Known rows, with every way that one mark hangs from another:
q_921[q_372[q_506 q_997] q_988]: [-15 -23  11 -11 -22  12  -3 -20  11 -13 -15  18 -22   1  -7  -8  -6  23
 -21  15 -13  11  -3  24 -10 -43   7   7   5  -9 -34   9  45  28  30  12
  -4  13  27  12  32  12  22  43 -21 -46   7]
q_921[q_372[q_997[q_467]] q_988[q_293[q_748] q_799]]: [ -6 -15 -34  -4  -9  15  14 -12   6 -18   5  -5  -5  12  -8 -23  28   2
   5  14   5  21 -46  32  17 -39  17   1 -14 -20 -21 -11  42  24  25  34
   7   2   6  26  36  -5  30  20 -30 -60   1]
q_100[q_293[q_748 q_988[q_921]] q_680]: [  9 -10 -23   4  37  24  15 -27 -16  13 -22  15 -22  12  -2 -42  42 -12
  -4  35  -4  28  21  50   4 -35 -24   8   8  22 -40  28  22  24  13  -5
  15  16  38  -6  41  19  -3 -49 -40 -25 -11]
q_988[q_921]: [  2  -6  -1  -9  22   4   9 -16  -7   3  -6   6 -17  -2  -7  -1  15   2
 -11   4 -21  28  14  36   3 -40 -25   3  -3  -5 -15  12  27  11  28 -19
   7  12  19   8  31  26  26  13 -27 -30 -15]
q_680[q_100[q_293]]: [ -4  -1  14   8  24   8  10 -23 -18  18 -13  11 -13   6  -7  -3  21  19
  -5  11 -23  23  28  34  11 -36 -35 -11   3   8 -37  17  21  14  28 -47
  46   0  11  -9  17  26  19   4 -17 -24 -11]
q_680[q_100[q_293[q_988[q_799]]]]: [  9   0  -7  18  30  12  20 -19 -29  19 -20  -2  -4   6   3 -27  41  -4
   4  12 -19  17   2  35  17 -30 -27  -1   1   9 -42   9  27  23  29 -25
  50   3   7   3  20  25  11 -24 -22 -30  -3]
q_988[q_293[q_748] q_799 q_921]: [ 13   0 -36 -19  24   2  14  -9  -2 -15  10 -12  -1   1  -5 -16  47 -26
   2   5 -13  24 -21  47  16 -40 -15  11 -18  -7 -11   0  40   5  29  11
  12   9  14  23  40  37  20 -21 -41 -39 -21]
q_100[q_293[q_748]]: [  1  -9 -14  -9  24  13  12 -22 -14   7  -6  15 -15  16   7 -14  18  11
 -12  23  -2  37  18  35  22 -35 -31 -12  -3  13 -27  22  14  10  20 -23
  30  13  16  -2  32  28   9 -20 -32 -29 -12]
q_921[q_372[q_997] q_988[q_799]]: [ -4 -17  -7   5  -8  10  11  -5   4 -15 -12   2 -13  -6  -3 -10  17  10
  -2   1 -17  13 -20  22  -6 -42   5  -7  -9 -11 -24 -10  36  19  26   8
   1  11  11  23  24  10  19  33 -23 -53  11]
q_748[q_293[q_988[q_799 q_921[q_372[q_506]]]]]: [ 10  -7  -5   2   1   4  21  -7 -12  -5 -23  10 -22   4   0 -19  35 -12
  10  15 -29   4 -38  32   2 -30   0  11  -1   5 -30  -4  57  27  32   7
  15   1  23  21  46  27  29 -15 -41 -34  -3]
q_921[q_372[q_506 q_997[q_467]] q_988]: [-19 -22   9   0 -17  16  -2 -25   6  -3 -16  15 -29  10 -11  -5  -5  43
 -16  15  -3  14  -7  15   3 -39   7  10   3 -16 -31  11  38  36  38  17
   3   8  17   9  31  -8  37  57 -20 -45   6]
q_921[q_372 q_988[q_293 q_799]]: [ -5 -11 -15   8   7   7  15   2   5 -21  -4   3 -10  -2 -13 -17  30 -24
   2   3 -18  12 -28  30  -7 -39   5 -22 -16 -11 -17 -14  40   4  25  15
   1   2  22  25  32  21  24  22 -17 -55   3]
q_372[q_506 q_921[q_988[q_799]] q_997]: [ -6 -15   7 -21 -20  20  -4 -22   8  -8 -18   4 -17  13 -11   4  19  41
 -12  -1 -34   5  -8  26  -8 -38 -12  37  -5 -11 -28   9  43  28  40  24
  17  20  15  24  31  21  14  32 -36 -35  -2]
q_988[q_293[q_748] q_799 q_921[q_372[q_506]]]: [  5  -4 -37 -19   4  -6   4  -7  12 -19   8  -5 -12   6 -10 -23  46 -18
  -1   8  -9  12 -38  43   2 -41   6  13 -15  -3 -20   7  64   9  37  26
   3  10  28  22  48  39  24 -14 -36 -39 -12]
q_921[q_372[q_506] q_988]: [-14 -22   7   0  -4  13   2 -12   9 -12  -9  22 -25  -1 -14  -8  -3  11
 -23  14 -10  14   2  24 -12 -38   2 -10   2  -4 -28  10  38  16  30   8
 -10   8  24  12  37  16  24  35 -15 -42   7]
q_100[q_293[q_748 q_988[q_799]]]: [ 12 -11 -32   0  29  17  24 -16 -28  10 -14   1  -9  13  14 -36  35  -8
   2  28   0  26  -5  39  30 -32 -26  -1  -6  13 -36  13  18  22  19  -3
  34  15  13  11  34  25   3 -49 -38 -35  -5]
q_988[q_293[q_748] q_921[q_372]]: [  0  -4 -30 -16   8  -4  11  -4  11 -20  14   8 -10  11 -15 -24  29 -32
  -7  15  -5  23 -21  45   4 -44   2  -3  -6  -5 -18   8  47  10  14  -3
  -2   4  28  11  44  29  27 -10 -27 -42 -13]
q_680[q_100]: [ -3  -8  12   0  26   6   4 -23 -11  14   4   8  -6   6 -12   2   8   6
 -14   5 -23  29  20  30   9 -35 -26   1   3  -5 -26  14  24  14  31 -37
  25   6   3   2  22  29  27  11 -15 -26 -13]
q_680[q_100[q_293[q_748 q_988[q_799 q_921[q_372]]]]]: [ 12   2 -43  16   8   2  27  -3 -12  -2   0  -4  -6   8  -5 -45  58 -28
   5  19  -8  15 -32  45   3 -34  -2  -3   8  10 -51   4  56  29  13 -14
  23  -2   5   3  32  21  11 -44 -32 -39   1]
q_293[q_988[q_799 q_921[q_372[q_506]]]]: [  6 -11 -23   1   9  -1  11  -7  -7  -5 -19   1 -21   2  -5 -30  33 -11
   0  11 -14   2 -26  35  -3 -39  -1  18  -2  -1 -32  11  55  26  36  17
   1  13  26  19  45  26  23  -8 -28 -37   1]
q_680[q_100[q_293[q_748 q_988]]]: [  7  -8 -15   4  24  15  21 -26 -22  13  -1   9   0  20   2 -32  24 -11
 -12  31  -1  31   9  43  24 -33 -25   2  11  11 -49  22  25  31  13 -33
  37   4   5  -6  27  19   5 -39 -27 -32  -9]
q_988[q_293[q_748] q_799 q_921[q_372]]: [  6   0 -44 -12  12  -6  14   3   8 -22  11  -8  -8   5 -11 -26  50 -34
   4   7  -9  21 -38  43   7 -42   3   1 -15  -5 -15  -1  53   6  23  13
   3   4  17  22  43  32  25 -16 -34 -45 -11]
q_921[q_372[q_997]]: [-10 -13   3 -12  -2   3   1 -14   2  -2 -11  11 -16   5  -2  -7   1  17
  -9  10 -14  22   1  23   8 -46  -5   0  -2  -7 -26  12  26  18  28 -15
  14  10  19   6  30  18  25  28 -15 -38  -1]

Rows:
[-17 -16  16 -16 -22  26  -9 -35   7   2 -17  16 -27  25 -17   5  -3  55
 -16  11 -20  14   4  23  -1 -36  -8  38   5 -17 -28  17  34  41  40  18
  18  14  14  11  31  -3  33  54 -30 -35  -8]	q_372[q_506 q_921[q_988] q_997[q_467]]
[ -2 -11 -17 -34 -24  18  -2 -24  17 -21   2  -2  -6  19 -13  -8  30  10
  -9  10 -24  14 -23  39   4 -41   0  44 -12 -10 -27   9  53  26  32  39
  17  17  16  31  40  23  12   4 -45 -44 -13]	q_372[q_506 q_921[q_988[q_293[q_748] q_799]] q_997]
[ -8 -16  14 -16 -16  19   1 -24   8 -10  -9  14 -15  10 -13   6  -1  21
 -18   7 -28  20  11  30  -4 -43  -9  24   5 -10 -25  11  29  27  21  -5
  11  14  15  15  25   7  16  39 -28 -42  -5]	q_372[q_921[q_988] q_997]
[  1 -11  11  -5   0   5  16 -15  -6  -6 -20  26 -26  11  -4 -16  15 -13
   0  24 -23   6 -19  31   1 -33   0   9   6   4 -34   8  54  32  25  -7
  10  -2  30  11  49  21  29  -9 -35 -35  -5]	q_748[q_293[q_988[q_921[q_372[q_506]]]]]
[ -1   0 -11 -22  -7  -7  -5 -12  11 -17 -16  -9 -16  -1  -8 -16  42   5
   8   0 -30  -3 -33  37  -4 -46   6  29 -13  -7 -25   1  66  15  47  23
  16  13  34  22  37  30  31  19 -33 -40  -9]	q_988[q_293 q_799 q_921[q_372[q_506 q_997]]]
[ -1 -14 -36  -2   6  10  18   1  10 -28  13   1  -5   6 -10 -24  33 -28
  -6  11  -3  22 -35  35   4 -40  12 -18 -15  -9 -20 -10  41   7  16  25
  -6   5  14  27  38  22  17  -1 -23 -56   3]	q_921[q_372 q_988[q_293[q_748] q_799]]
[  4  -6   0  12  39  17  10 -26 -21  17 -38  17 -29   4  -4 -31  41  -5
   1  26 -18  17  30  44  -6 -35 -28   5   7  21 -39  21  22  21  22 -13
  21  14  46  -7  33  18   4 -24 -31 -25 -10]	q_100[q_293[q_988[q_921]] q_680]
[  8  -9 -49  -2   0   8  20 -12  -8  -4  -1 -10 -12  12   1 -39  33  -1
   8  20   7  24 -45  35  20 -38  11  26   2 -14 -31   4  46  42  23  25
   6   9   1  18  41  -3  27 -13 -37 -45   0]	q_293[q_748 q_988[q_799 q_921[q_372[q_997[q_467]]]]]
[ -8  -5  -5  -1  -5   0   4 -17   3   3 -10   6 -24   4 -10  -9  12  25
   1   8 -10  17 -12  26   3 -42   0  13   3 -15 -23  11  39  30  33  -8
   6   3  17   3  30   1  43  39 -24 -39  -5]	q_988[q_921[q_372[q_997[q_467]]]]
[ 11 -13 -40 -20 -12   5   9 -13   0 -11  -5  -5 -12  10   4 -39  33  -5
  -5  20  -3  11 -39  35   9 -42   8  38   1  -5 -38  11  61  39  28  31
   1  19  16  23  47  22  13 -24 -42 -42   0]	q_293[q_748 q_988[q_799 q_921[q_372[q_506 q_997]]]]
[  2   2 -21  -3  16  -9  10   3   3 -15  -4  -6 -16  -4 -12 -15  47 -25
  11  -2 -24   8 -30  40  -3 -42   0  -3 -16  -7 -16  -5  50   4  34   5
   8   3  25  20  35  33  33  10 -24 -44  -8]	q_988[q_293 q_799 q_921[q_372]]
[  5  -4 -34 -29 -13  -3  -1 -10  14 -22   1 -10 -10   7  -4 -24  46  -1
   2   9 -16   9 -41  43   5 -45  10  30 -13  -8 -28   3  68  18  41  31
  12  14  28  24  44  33  23  -5 -40 -43 -12]	q_988[q_293[q_748] q_799 q_921[q_372[q_506 q_997]]]
[  3 -14 -27 -10  19  17  19 -11  -1 -19  13  -5   1   4  -5 -18  32 -23
  -7  10  -8  29 -18  41  16 -37  -7  -5 -19 -10 -13  -4  33   7  20  22
   2   6  10  27  36  24  13  -6 -34 -50 -10]	q_921[q_988[q_293[q_748] q_799]]
[  1 -12  -4 -15 -14   5   2 -20   1  -7 -18  10 -21   7  -3 -30  10   3
 -10  19 -15   6 -12  36  -3 -44   3  34  11  -3 -41  19  59  39  29   6
   4  16  32   9  40  16  24   9 -30 -39   0]	q_293[q_988[q_921[q_372[q_506 q_997]]]]
[ -1 -13 -29 -12 -10  10  13  -6  12 -28   8  -2  -3   6  -4 -23  32 -18
  -5  12  -6  21 -41  34   6 -45  17  -1 -13 -12 -23 -12  47  16  17  28
  -1   8  13  29  34  14  15   9 -29 -60   2]	q_921[q_372[q_997] q_988[q_293[q_748] q_799]]
[ -8 -19  -3  -3 -17  11   1 -13   7 -13 -20   4 -19  -2  -4  -8  16  26
 -10   5 -17   6 -21  20  -8 -41   6   8  -6 -10 -30  -2  49  25  40  24
   3  14  20  24  29  16  21  35 -26 -46  10]	q_921[q_372[q_506 q_997] q_988[q_799]]
[ 14 -15 -36  -8  30  16  20 -15 -21   5   1  -3  -3  10   8 -31  24 -19
  -5  19   5  31 -10  38  32 -36 -20  12  -7  -4 -23  11  20  22  20  12
  11  17   4  20  42  23   8 -39 -32 -36  -6]	q_293[q_748 q_988[q_799]]
[ -3 -12   7  16  45  23   8 -29 -25  28 -38  21 -29  10   1 -28  26   4
  -1  30 -13  20  38  36   6 -32 -33  -2   3  21 -41  27   5  18  24 -16
  31  18  44  -8  32  16   3 -23 -23 -23  -7]	q_100[q_293[q_988] q_680]
[  6  -4  -8   4  -5   7  25 -13 -17   2 -23   2 -20   5   1 -18  36   6
  26  16 -19  10 -46  28  18 -32   9  14   0  -7 -27 -10  46  40  26   4
  22  -6   9  20  37  -2  42   2 -42 -46  -4]	q_748[q_293[q_988[q_799 q_921[q_372[q_997[q_467]]]]]]
[ 11 -13 -31 -12  22  10  21 -19  -9  -4   6   5  -7   9  -2 -31  15 -28
 -15  23   0  31   0  48  15 -39 -16  17   5  -4 -28  18  31  29  11  -4
  -1  11  10  10  44  20  14 -32 -36 -35 -11]	q_293[q_748 q_988[q_921]]
[-13 -16  -7 -33 -24  23  -6 -36  17 -12   6  10 -13  37 -19 -10  10  27
 -14  21 -10  22 -12  33  13 -40   2  43   1 -18 -29  19  45  38  33  33
  18  13  17  16  40   0  28  28 -40 -42 -15]	q_372[q_506 q_921[q_988[q_293[q_748]]] q_997[q_467]]
[  1 -14 -21   4  17  13   6 -22   0   6 -26  24 -34  15  -8 -49  41  -3
  -9  37  -1  13   3  44  -9 -35  -5   9  11  25 -52  30  44  28  22  14
   9  18  49  -5  50  23   2 -41 -36 -28  -2]	q_100[q_293[q_748 q_988[q_921[q_372[q_506]]]] q_680]
[  8   3 -13 -10  28  -1  11  -9  -6  -8  -5 -11  -8  -5  -9  -7  44 -20
  10  -5 -28  16 -11  44   7 -42 -18   7 -19  -9 -10  -2  38   3  39   2
  16   8  22  20  33  35  29   4 -33 -35 -20]	q_988[q_293 q_799 q_921]
[ 12  -4  -8  10  10   4  30   0 -15  -4 -17   9 -18   0   1 -20  37 -26
  18  13 -25   8 -37  31   3 -32   1  -2  -4   3 -23 -11  47  23  18  -6
  11  -5  15  22  41  19  28 -19 -37 -42  -2]	q_748[q_293[q_988[q_799 q_921[q_372]]]]
[  3  -3 -18   3  13  -3  11   3  -2  -6  -8  -1 -21  -9  -8 -11  37  -3
   6  -3 -22  14 -20  31  -4 -39  -4  -6 -10  -6 -19   1  41   8  30  -4
   0   6  16  18  34  29  29   7 -26 -38  -3]	q_988[q_799 q_921[q_372]]
[  0 -12  -9  -2   5   1   5 -13  -2  -4 -17  14 -24   5 -10 -30  12 -14
 -13  20 -13   7  -8  37  -8 -41   1  14  10  -2 -37  17  51  30  28   4
  -3  11  32   8  45  21  24   1 -23 -35  -1]	q_293[q_988[q_921[q_372[q_506]]]]
[ -4  -2  -9  -5  12  -8   6  -5   8 -15  -1   8 -19   1 -19 -15  29 -28
   0   7 -20  12 -12  42  -4 -45  -1  -5  -9  -5 -21   3  46   6  28  -8
   4   0  32   9  38  25  34  16 -20 -42 -12]	q_988[q_293 q_921[q_372]]
[  7  -4 -31 -19  30   8  11 -12  -6  -4   9  -9   0   7   0 -14  34 -18
   1   9  -7  32 -12  38  28 -39 -20   5 -21  -7 -11   5  26   2  33  10
  22  12  14  22  37  36  18 -21 -33 -38 -18]	q_988[q_293[q_748] q_799]
[-10 -13   5 -10 -19  23  -5 -29   2   3 -16   2 -24  20 -16   4  16  58
  -4   2 -23  10 -12  22   1 -34  -6  41  -4 -18 -25  10  38  37  46  32
  24  16   8  21  30   1  30  46 -36 -35  -6]	q_372[q_506 q_921[q_988[q_799]] q_997[q_467]]
